What can hang from each mark
q127: q634
q368: q127 q517
q408: q517
q725: q50 q368
q517: q368 q408
q567: q50 q368
q634: q127
q50: q567 q725

Known rows, with every way that one mark hangs from another
q517{q368{q127{q634}} q408}: [-16.8   1.5 -21.4  40.2  26.9  -1.2   7.5  -5.6  -2.5  -2.0  10.2  40.5
 -23.3 -16.4   0.0 -18.8 -38.5 -22.8  38.4   3.0]
q567{q50 q368{q127}}: [-12.2  -3.9  -6.3 -12.3  28.4  10.4  10.4  -8.6 -20.2  -0.3  16.0  30.9
 -10.6   4.2  -6.3  -1.3 -21.9 -27.5   4.4 -26.8]
q368{q127{q634} q517{q408}}: [-19.8  15.9 -39.6  29.7  25.6  -2.4  11.5   4.9 -17.1   4.4  26.5  52.4
 -14.6 -14.7  -4.6   0.7  -0.7 -14.2  25.3  19.9]
q517{q368{q127} q408}: [-21.2  -8.2 -13.5  21.0  23.0   3.5   8.7  -2.2  -7.4  10.7   6.1  38.1
 -22.8 -15.9   5.0 -19.7 -38.8 -14.7  28.0  -7.0]
q567{q50 q368{q517}}: [ -9.7  -3.8 -14.7 -49.7  26.1  15.9  19.2  -1.9  -6.8 -12.1  26.8  39.5
  -0.9  -3.8  -5.3   4.5  -7.6  -6.1   8.5 -32.7]
q725{q50}: [-23.2  -2.6   0.2   5.7  22.9  12.5   4.8  -0.5   3.3  -3.8   6.8  39.7
 -20.5 -25.6   0.9   1.6   1.7 -17.1  22.6   7.4]
q368{q517}: [-23.4  -3.8 -18.8 -10.3  24.1  16.3  12.7   6.0  -5.3  11.7  19.4  51.8
  -8.9 -18.6  -0.5   9.7   2.3   4.7  14.3  10.2]
q725{q368{q517{q408}}}: [-21.7   6.4 -18.4 -15.4  22.9   4.2  15.1   1.9  -4.2 -14.5  12.5  47.7
 -18.6 -21.3   3.7  -7.9  -2.1   5.7  22.0   3.4]
q408{q517{q368{q127{q634}}}}: [-17.6 -13.3 -23.9  34.2  29.1   6.7  10.7  -8.8 -19.4   9.7  10.9  46.2
  -9.4 -21.7  -1.7  -1.0 -25.2  -4.7  26.7  10.1]
q725{q50{q567{q368}}}: [-16.4  -7.6   7.8 -18.6  23.7   9.4  13.6  -2.5   4.7 -13.4   6.4  32.6
 -23.5  -2.2 -12.6 -17.6 -13.4  -8.5  21.3 -25.5]
q567{q50{q725} q368{q517}}: [ -8.8  -2.1 -18.2 -62.1  28.3   9.2  20.3  -0.7  -0.7 -11.2  37.6  24.8
  -8.0  -1.8  -3.6   8.4 -13.5   2.1   7.0 -29.3]
q725{q50 q368{q517}}: [-19.5   5.3  -4.7  -8.6  24.5   9.8  12.7  -1.4  -7.9 -26.7   5.9  37.2
 -15.2 -20.2   0.2   2.8  19.2  -3.1  10.9  -0.8]
q725{q368{q127}}: [-24.1   0.6  -2.0  25.0  28.5   7.4   4.8  -7.2 -22.5   2.4  -3.5  36.8
 -23.0  -6.3  -0.8  -2.4 -11.4 -14.6   5.3  11.1]
q517{q368}: [-20.1 -18.4  -0.7  -1.1  25.5  17.0   8.7  -4.7   8.8   5.6   2.8  40.3
 -18.2 -19.8   4.0  -9.7 -35.4  -4.8  27.1  -7.6]
q725{q50{q567} q368{q517}}: [-18.6   5.5   0.6 -13.8  23.4   7.5  18.2   4.9  -6.4 -23.8   3.4  34.2
 -18.8  -8.3  -8.8 -10.7  17.3   3.4  10.6  -8.6]
q634{q127}: [-24.6 -14.9  -0.5  12.2  23.6  20.5   4.1   0.2  -8.1  38.1  10.3  42.1
 -17.5 -17.5  -8.0  -3.4  -6.4 -18.4  22.8   8.2]
q50{q725}: [-24.3  -5.4  -8.1 -10.6  26.9   9.3   6.2   1.2   8.5  14.1  19.2  32.6
 -25.8 -17.4   2.0   5.9 -20.1   0.6  20.5  16.4]
q567{q50{q725}}: [-16.2   0.2  -7.0 -27.7  27.4  10.1   9.3   0.8   6.4   1.2  25.3  24.6
 -18.9 -13.4   1.9   7.3 -17.7 -13.8  15.1  -2.0]
q517{q368 q408}: [-20.2 -12.4  -7.8  -3.3  21.7   9.0  10.1  -1.9  13.5  -0.2   7.3  42.5
 -23.5 -26.4   7.1 -21.4 -41.4  -6.1  39.6  -9.0]
q127{q634}: [-20.4   3.3 -13.1  22.4  28.9  10.8   4.4  -3.5   6.6  -0.3  13.1  50.0
 -19.7 -20.7  -3.9   3.8 -13.5 -16.2  31.6  22.6]
q567{q50{q725} q368{q127 q517}}: [ -9.6   1.5 -23.9 -38.2  29.3   4.5  18.6  -0.9 -21.2   0.1  36.5  20.5
  -7.4   9.1  -6.8   9.5 -10.7  -7.3  -4.2 -26.6]

Rows
[-10.5  -5.4  -4.8 -49.6  29.2   8.9  13.1  -6.8   6.6 -10.1  27.2  20.1
 -17.8  -2.4  -2.5   1.2 -30.2 -11.3  14.5 -26.0] -> q567{q50{q725} q368}
[-20.5   6.2 -13.3  -5.8  28.4  -1.3  18.3   6.1 -21.8   4.1  14.9  23.3
 -23.4  11.1 -10.0  -5.1  -1.6  11.5  -3.0   3.5] -> q50{q567 q725{q368{q127 q517}}}
[-20.6   2.2 -13.7 -25.0  28.4   5.8  14.3   0.5  -3.1  -8.6  18.5  30.3
 -20.0 -12.1   1.9   7.0  -2.0  14.7   9.4   8.1] -> q50{q725{q368{q517}}}
[-22.4 -23.3 -16.0  13.1  24.9  11.1  11.9  -5.4 -23.9  22.4   6.9  44.2
  -8.8 -21.4   2.9  -2.4 -25.5   4.8  16.5   0.6] -> q408{q517{q368{q127}}}
[-14.1  10.9 -36.8   9.3  27.2  -3.5  15.0  -2.8 -17.0  -7.0  28.2  47.6
 -13.5  -4.0  -9.1  -4.7 -13.6 -11.8  24.9  -4.3] -> q567{q368{q127{q634} q517{q408}}}
[-14.9  -3.9  -5.8 -32.3  22.7   9.5  20.9   3.8  -2.7 -14.1  16.8  37.0
 -13.3  -0.6 -14.2 -10.4   3.8   3.8  14.2 -28.3] -> q725{q50{q567{q368{q517}}}}
[-19.7   9.8 -31.3  33.2  28.9   6.2   9.8   2.3 -21.2   9.7  22.2  50.2
  -9.3  -8.5  -8.4  12.4   4.9 -13.7  13.3  22.1] -> q368{q127{q634} q517}
[-24.3   5.9 -31.5  10.9  21.5   2.8  12.7   8.5 -21.7  17.6  22.7  49.7
 -13.7 -14.4   0.1  -0.3  -0.9  -6.0  14.7  10.7] -> q368{q127 q517{q408}}
[-14.4   4.0   1.3 -30.2  30.0   7.0  10.3  -5.9   2.8 -20.7  13.6  17.5
 -23.5 -10.3   3.1   1.2 -16.2 -10.6  10.8  -6.2] -> q567{q50{q725{q368}}}
[-19.3  -9.1  -3.3   0.8  26.7   6.9  12.9  -2.2 -16.9  13.8   7.6  36.5
 -21.1  13.5 -14.9 -15.2 -27.6  -7.4   8.8 -15.7] -> q50{q567{q368{q127}}}
[-10.6  17.3 -11.5  14.5  35.0  -2.3   7.7  -9.7 -13.3 -22.7  16.2  15.5
 -23.5  -0.3  -4.5   3.2 -13.1 -29.3  10.4   6.0] -> q567{q50{q725{q368{q127{q634}}}}}
[-18.4  -6.7  -5.9 -12.3  28.9   0.4  13.8  -1.0 -10.9  15.3  17.8  20.9
 -28.1  16.5 -14.1 -11.4 -32.3   0.9   8.0 -13.2] -> q50{q567{q368{q127}} q725}
[-22.5   2.4   0.4   8.3  29.8  -1.8  11.2   0.2 -14.7   5.6   4.2  19.2
 -33.6   9.3  -8.4 -12.3 -18.5  -0.2   4.0   6.7] -> q50{q567 q725{q368{q127}}}
[-12.8   6.2  -5.1  23.4  28.8  -0.9  11.1  -6.1 -11.3 -15.7   9.1  30.2
 -23.9   7.9 -19.9 -14.7 -10.1 -25.4  20.2 -12.1] -> q725{q50{q567{q368{q127{q634}}}}}
[-11.2  -1.9 -10.1 -24.6  30.3   4.1  11.4  -7.4 -14.1   1.0  26.2  16.2
 -17.5   7.4  -4.9   2.4 -27.8 -20.3   3.2 -23.2] -> q567{q50{q725} q368{q127}}
[-16.8  -3.2 -19.1 -38.5  20.8   4.5  23.2   7.2   0.7  -3.0  23.5  47.2
 -16.6  -1.1 -10.5 -20.6 -18.2  12.1  25.5 -24.6] -> q50{q567{q368{q517{q408}}}}
[-18.8  11.4  -7.3 -16.5  19.8  -0.2  19.8   7.4  -2.0 -29.5   7.6  36.4
 -24.1 -13.5  -5.2 -22.2  11.9   3.0  22.5 -10.6] -> q725{q50{q567} q368{q517{q408}}}
[-20.4   8.5  -9.7  15.1  25.8   4.2  11.2  -1.7 -28.8 -15.6   4.8  32.6
 -14.9 -10.0  -2.7   3.6  21.7 -12.0  -0.6   1.5] -> q725{q50 q368{q127 q517}}
[-10.5   5.8 -28.2 -28.6  23.7   2.5  19.5   0.3 -22.9  -7.0  30.4  37.1
  -5.5   0.1  -4.3  -5.3 -11.6 -16.1   9.6 -32.7] -> q567{q50 q368{q127 q517{q408}}}
[-17.7  20.0 -31.0  28.8  28.0  -5.3  12.4  -1.9 -20.7 -16.8  15.0  45.5
 -19.2 -11.0  -3.6  -5.2   0.0 -11.8  21.0  15.5] -> q725{q368{q127{q634} q517{q408}}}
[-21.4  -0.7   4.8 -17.1  28.2   3.1  12.8   0.7   6.0  -6.0   5.3  22.8
 -33.8  -0.8  -5.8 -13.5 -21.5   8.6  15.6   4.1] -> q50{q567 q725{q368}}
[-17.7  13.4 -23.4  32.1  31.5   2.8  10.8  -4.6 -25.1 -11.4  10.7  42.8
 -14.0  -5.0  -7.1   6.0   6.6 -11.2   9.5  17.5] -> q725{q368{q127{q634} q517}}
[-14.7   1.7 -10.8  20.6  30.6   2.3  12.1  -5.4 -12.5   1.2  11.5  38.0
 -21.7  13.0 -19.6 -14.0 -27.0 -16.5  19.3  -7.2] -> q50{q567{q368{q127{q634}}}}
[-13.6  11.2 -17.6 -19.5  30.0   1.8  15.9  -0.2 -25.2 -10.3  23.0  17.7
 -12.9   2.1  -1.2   9.0   3.3  -7.9  -7.9  -7.2] -> q567{q50{q725{q368{q127 q517}}}}
